Known rows, with every step that occurs
h/u: [ -4.0  -5.6 -12.5   8.4  34.6  14.0  -6.4  10.9   2.8  28.7  38.0   3.0
  10.5  -1.2   2.2   4.9   2.8]
r/a/j/h/u/t: [ 10.2  24.2  19.9   3.0  15.6  36.2  15.8  -1.6  -0.5  -4.5  42.5   9.8
  43.2 -29.3  -0.6   8.5  16.1]
j/a: [ -1.7  14.1  20.3  -4.3  17.0 -35.3   9.0  -9.2  -5.0  -7.3  -2.9 -31.0
 -38.7 -21.9  10.8   9.4  19.3]
h/j/a/u/t: [ 18.1   3.1  13.6   1.6  15.9   7.3  32.5  -2.9  12.2 -30.0 -31.3  -9.8
 -20.7 -29.6  29.7  18.0  20.6]
h/j: [ 50.1   2.3  -4.5   7.0  35.9  12.3 -19.7   5.9  17.6  23.8  -2.2  -9.5
  15.4 -19.0   0.5  -5.4  30.0]
h/j/a: [ 30.7   8.8  18.8   0.9  49.2 -11.4  -4.9   1.3  10.0  -6.7 -13.2 -37.8
 -15.2 -40.3  27.1  -0.9  29.3]
t/j: [ 19.1  29.4   9.8   4.6 -12.8 -24.0 -23.6  -4.5  13.5  22.5   6.3  -8.6
  -4.3  14.2 -19.2  -5.5   6.8]
j/h/u/t/r: [-47.4 -30.8  11.6   0.7  12.2  25.3  12.4  20.3 -14.9 -41.3  39.0   5.6
  48.9 -20.6  -0.5   2.2 -35.0]
r/h/u/t/j: [ 15.4   1.4  -4.1  34.4  11.3  20.0 -23.4   0.7   9.3  26.1  45.9  27.9
  28.1  21.2  32.6  -7.9  -4.7]
a/u: [ -5.6  -5.2 -32.0 -11.2 -22.3  -4.4   7.4  -0.7   1.6  31.2  -7.9   6.1
 -31.2  33.3 -28.0  16.9  -1.1]
a/u/h: [-23.6  -2.6 -28.4  10.4 -36.1   0.2 -17.8  11.4   2.2  10.7 -17.8   1.4
  -8.6  37.0 -54.5   3.3 -21.0]
u/h: [ -0.3   8.8   2.3  21.9 -10.9  -7.2 -33.8   6.1   1.9   2.4  -3.2  -8.7
  13.2   7.9 -41.5  -6.8   0.7]
r/a/u: [ 17.2  12.0 -30.1 -39.9 -25.4 -18.1  31.5 -27.3 -11.0  50.4 -23.7  25.7
 -36.2  24.4 -26.0  12.4  16.1]
t/j/a/u/h: [-42.6  24.8   5.9   9.9 -39.1 -36.0 -17.7   8.3   7.3 -17.5 -30.4 -29.2
 -34.3  29.1 -32.6  -3.8 -34.2]
t/r/h/u: [-27.0 -47.9 -35.6  -9.7   6.8  -3.8 -22.4   3.6 -20.5  36.8  27.0  28.1
   7.7  34.5  20.0 -22.5 -27.9]
j/h/u/t: [-16.0  -9.6   6.0  29.7  38.3  48.0   6.7  25.9   1.8 -18.5  61.1  -7.8
  49.1 -28.6   1.5  20.8  -9.9]
a/j/h/u: [-22.6  -0.3  -7.6  20.8  24.6  35.6 -30.4  34.0   9.2   7.6  60.3 -24.8
  33.3  -4.2 -16.4   4.8 -14.4]
r/h/j/a/u: [ 13.7 -26.8 -36.9   1.2  20.7   3.4 -12.4   5.0   3.1  30.3 -18.1 -13.2
 -36.4  17.3  34.3  -0.5   2.5]
r/a/u/t/j: [ 29.1  41.5   7.4 -25.2 -45.9 -18.2  38.3 -35.1   2.0  18.8 -26.6  37.6
 -17.7  20.0 -15.7   8.5  16.2]
h/j/a/u: [  6.9  -5.8 -11.7 -10.0  22.3  -2.7  10.3   6.1  11.3   1.2 -27.9 -26.2
 -35.5 -10.1  14.5   9.5   8.0]

Rows
[ -1.4 -11.6 -23.3 -41.0 -32.2 -11.2  -1.2  -8.8 -10.5  10.6 -67.8  26.9
   6.8  20.2 -38.6 -30.2 -18.0] : t/r/a/u/h/j
[-17.2  12.1  -1.3  16.0 -34.4  18.3   3.7  16.4  12.4 -15.9  12.8  -8.7
  13.0  18.0 -31.9  19.5 -26.0] : a/u/t/j/h
[ -1.5  36.4  30.7  -0.6   0.6 -48.0  -6.6  -7.7   5.9  -7.1  -3.3 -36.5
 -35.3  -8.0   6.6  -1.9   6.5] : t/j/a
[ 37.4 -14.4  -7.7  12.6  46.9  -3.5 -27.2  -0.9   3.9  23.1  -3.0 -23.6
 -14.3 -13.0  47.2 -10.1  22.6] : r/h/j/a
[  9.3  -9.0 -28.7  16.1  -5.2  24.7 -31.8  21.9  17.1  11.3 -28.9  -2.9
  15.5  19.2 -39.3  -7.1 -12.4] : a/u/h/j
[  5.9  28.9   1.3 -15.3 -35.6   5.3  26.8  -9.4   0.1   3.0  -2.1   9.8
   6.3  10.9 -31.2  15.8  -7.6] : r/a/u/t/j/h
[ 12.2  10.3  22.4  23.1  35.6  -6.3 -29.4  13.3  11.2 -27.1 -24.0 -41.1
   6.5 -34.3   0.0 -13.6   8.6] : u/h/j/a
[-24.9 -11.9  13.4 -28.0  10.8  12.0  35.3  -5.9 -27.5 -20.5  24.6  23.1
  44.1 -27.2   2.2  -2.2 -18.2] : j/h/u/t/r/a
[-45.4 -11.2  21.1 -32.7 -43.6 -40.3  52.7 -19.9 -19.2 -54.6 -42.5   8.1
 -47.3  -1.1  13.0   9.7 -12.1] : j/a/u/t/r
[ 15.6 -26.7  21.5  -5.6  16.3 -15.7   0.3 -14.8 -10.4 -31.1 -28.0   5.8
  -1.2 -24.6  59.9 -21.5  10.4] : u/t/r/h/j/a
[-43.8   3.9  -5.8   5.5 -23.1 -24.5  -2.3   7.1  -5.7 -20.0 -27.6 -24.9
 -38.7  15.0 -28.1   7.0 -20.6] : j/a/u/h
[-24.8   1.8 -10.6 -15.6 -10.0 -28.2  24.5  -5.3  -5.8   0.0 -17.3 -21.1
 -60.3   9.3  -0.5  19.9  -0.9] : j/a/u
[-38.8 -34.7  -5.9 -22.5 -43.9 -33.5  29.3 -21.1 -27.1 -23.7 -31.2  21.2
 -47.4  26.0  32.7  -0.2 -18.9] : j/a/u/t/r/h
[ 35.8 -33.3   0.1  -0.4   2.9   8.4 -16.2 -10.8  -3.3  -1.5 -17.4  32.4
  28.7  -0.9  33.4 -24.8  11.8] : u/t/r/h/j
[ 32.1   5.4   0.0  28.1  22.1  17.6 -46.8  17.0  18.0   1.6 -13.1 -14.0
  36.6 -11.8 -26.3 -17.9   9.2] : u/h/j
[ 45.6  41.8  11.5 -26.1 -19.8 -26.0   1.7 -32.4  -2.2  36.4 -11.3  13.8
 -17.3  -0.8 -17.5  -7.3  46.0] : r/a/j
[ 13.7 -20.4 -15.3  29.6  27.3  32.6  -8.0  -1.5  -3.5  25.3  46.5  32.5
  24.9   7.8  37.4   2.6   8.6] : r/h/u/t
[ 29.2  18.4  -4.5 -28.2 -31.0  -6.8  53.7 -36.8  -9.4  19.0 -24.9  41.9
 -22.0   7.2 -11.7  19.5  29.8] : r/a/u/t
[ 8.2 26.5 22.7 24.4 12.2 12.7  0.4  2.4 17.3 -3.5 35.5 15.7 28.2 -6.5
 12.5  1.9  2.0] : h/u/t/j
[-11.7   7.5  17.1  32.4  17.8  48.4  -6.9  24.6  10.3 -24.8  57.4  -8.8
  47.1 -23.6  -1.7  12.1  -0.8] : a/j/h/u/t
[ 12.8 -46.7 -30.3 -12.0 -24.4  14.7  -0.6  -6.2  -5.0   7.1 -31.5  42.1
   6.9  29.8  21.2 -13.8  -9.5] : a/u/t/r/h/j
[ -0.7  16.1  -4.9  -9.2  21.9  23.3  -3.8   8.0  -3.6  28.6  45.5  -7.0
  26.3 -10.7 -14.0   0.8   3.4] : r/a/j/h/u
[-43.3 -12.5  22.2   3.8  -8.8  25.5  -2.1  20.1  -6.1 -45.4  35.5   4.1
  46.0 -14.5  -2.1  -5.3 -25.2] : a/j/h/u/t/r
[ -1.1  12.8   3.3  11.0  -6.4  12.1 -31.4  18.3   7.8   2.9  30.2 -32.6
  14.1  -2.0 -33.1   3.3   1.6] : a/j/h
[ -2.0  -5.0  26.5 -16.4 -30.2 -23.1  20.5 -20.6 -13.7 -31.6 -15.6  26.2
   4.9 -10.0  -2.8  -3.7   7.5] : u/t/r
[-12.5  31.2  43.5  18.9  26.1 -11.1  17.1  -2.1  10.0 -33.8  24.4 -12.4
  -1.0 -29.3  39.7   5.5   0.9] : h/u/t/j/a
[-18.2 -47.3 -32.1 -27.7  -5.5 -19.9  -5.4   0.2 -12.8   9.1 -39.7  -2.2
 -38.1  24.9  33.1 -18.0 -21.1] : t/r/h/j/a/u
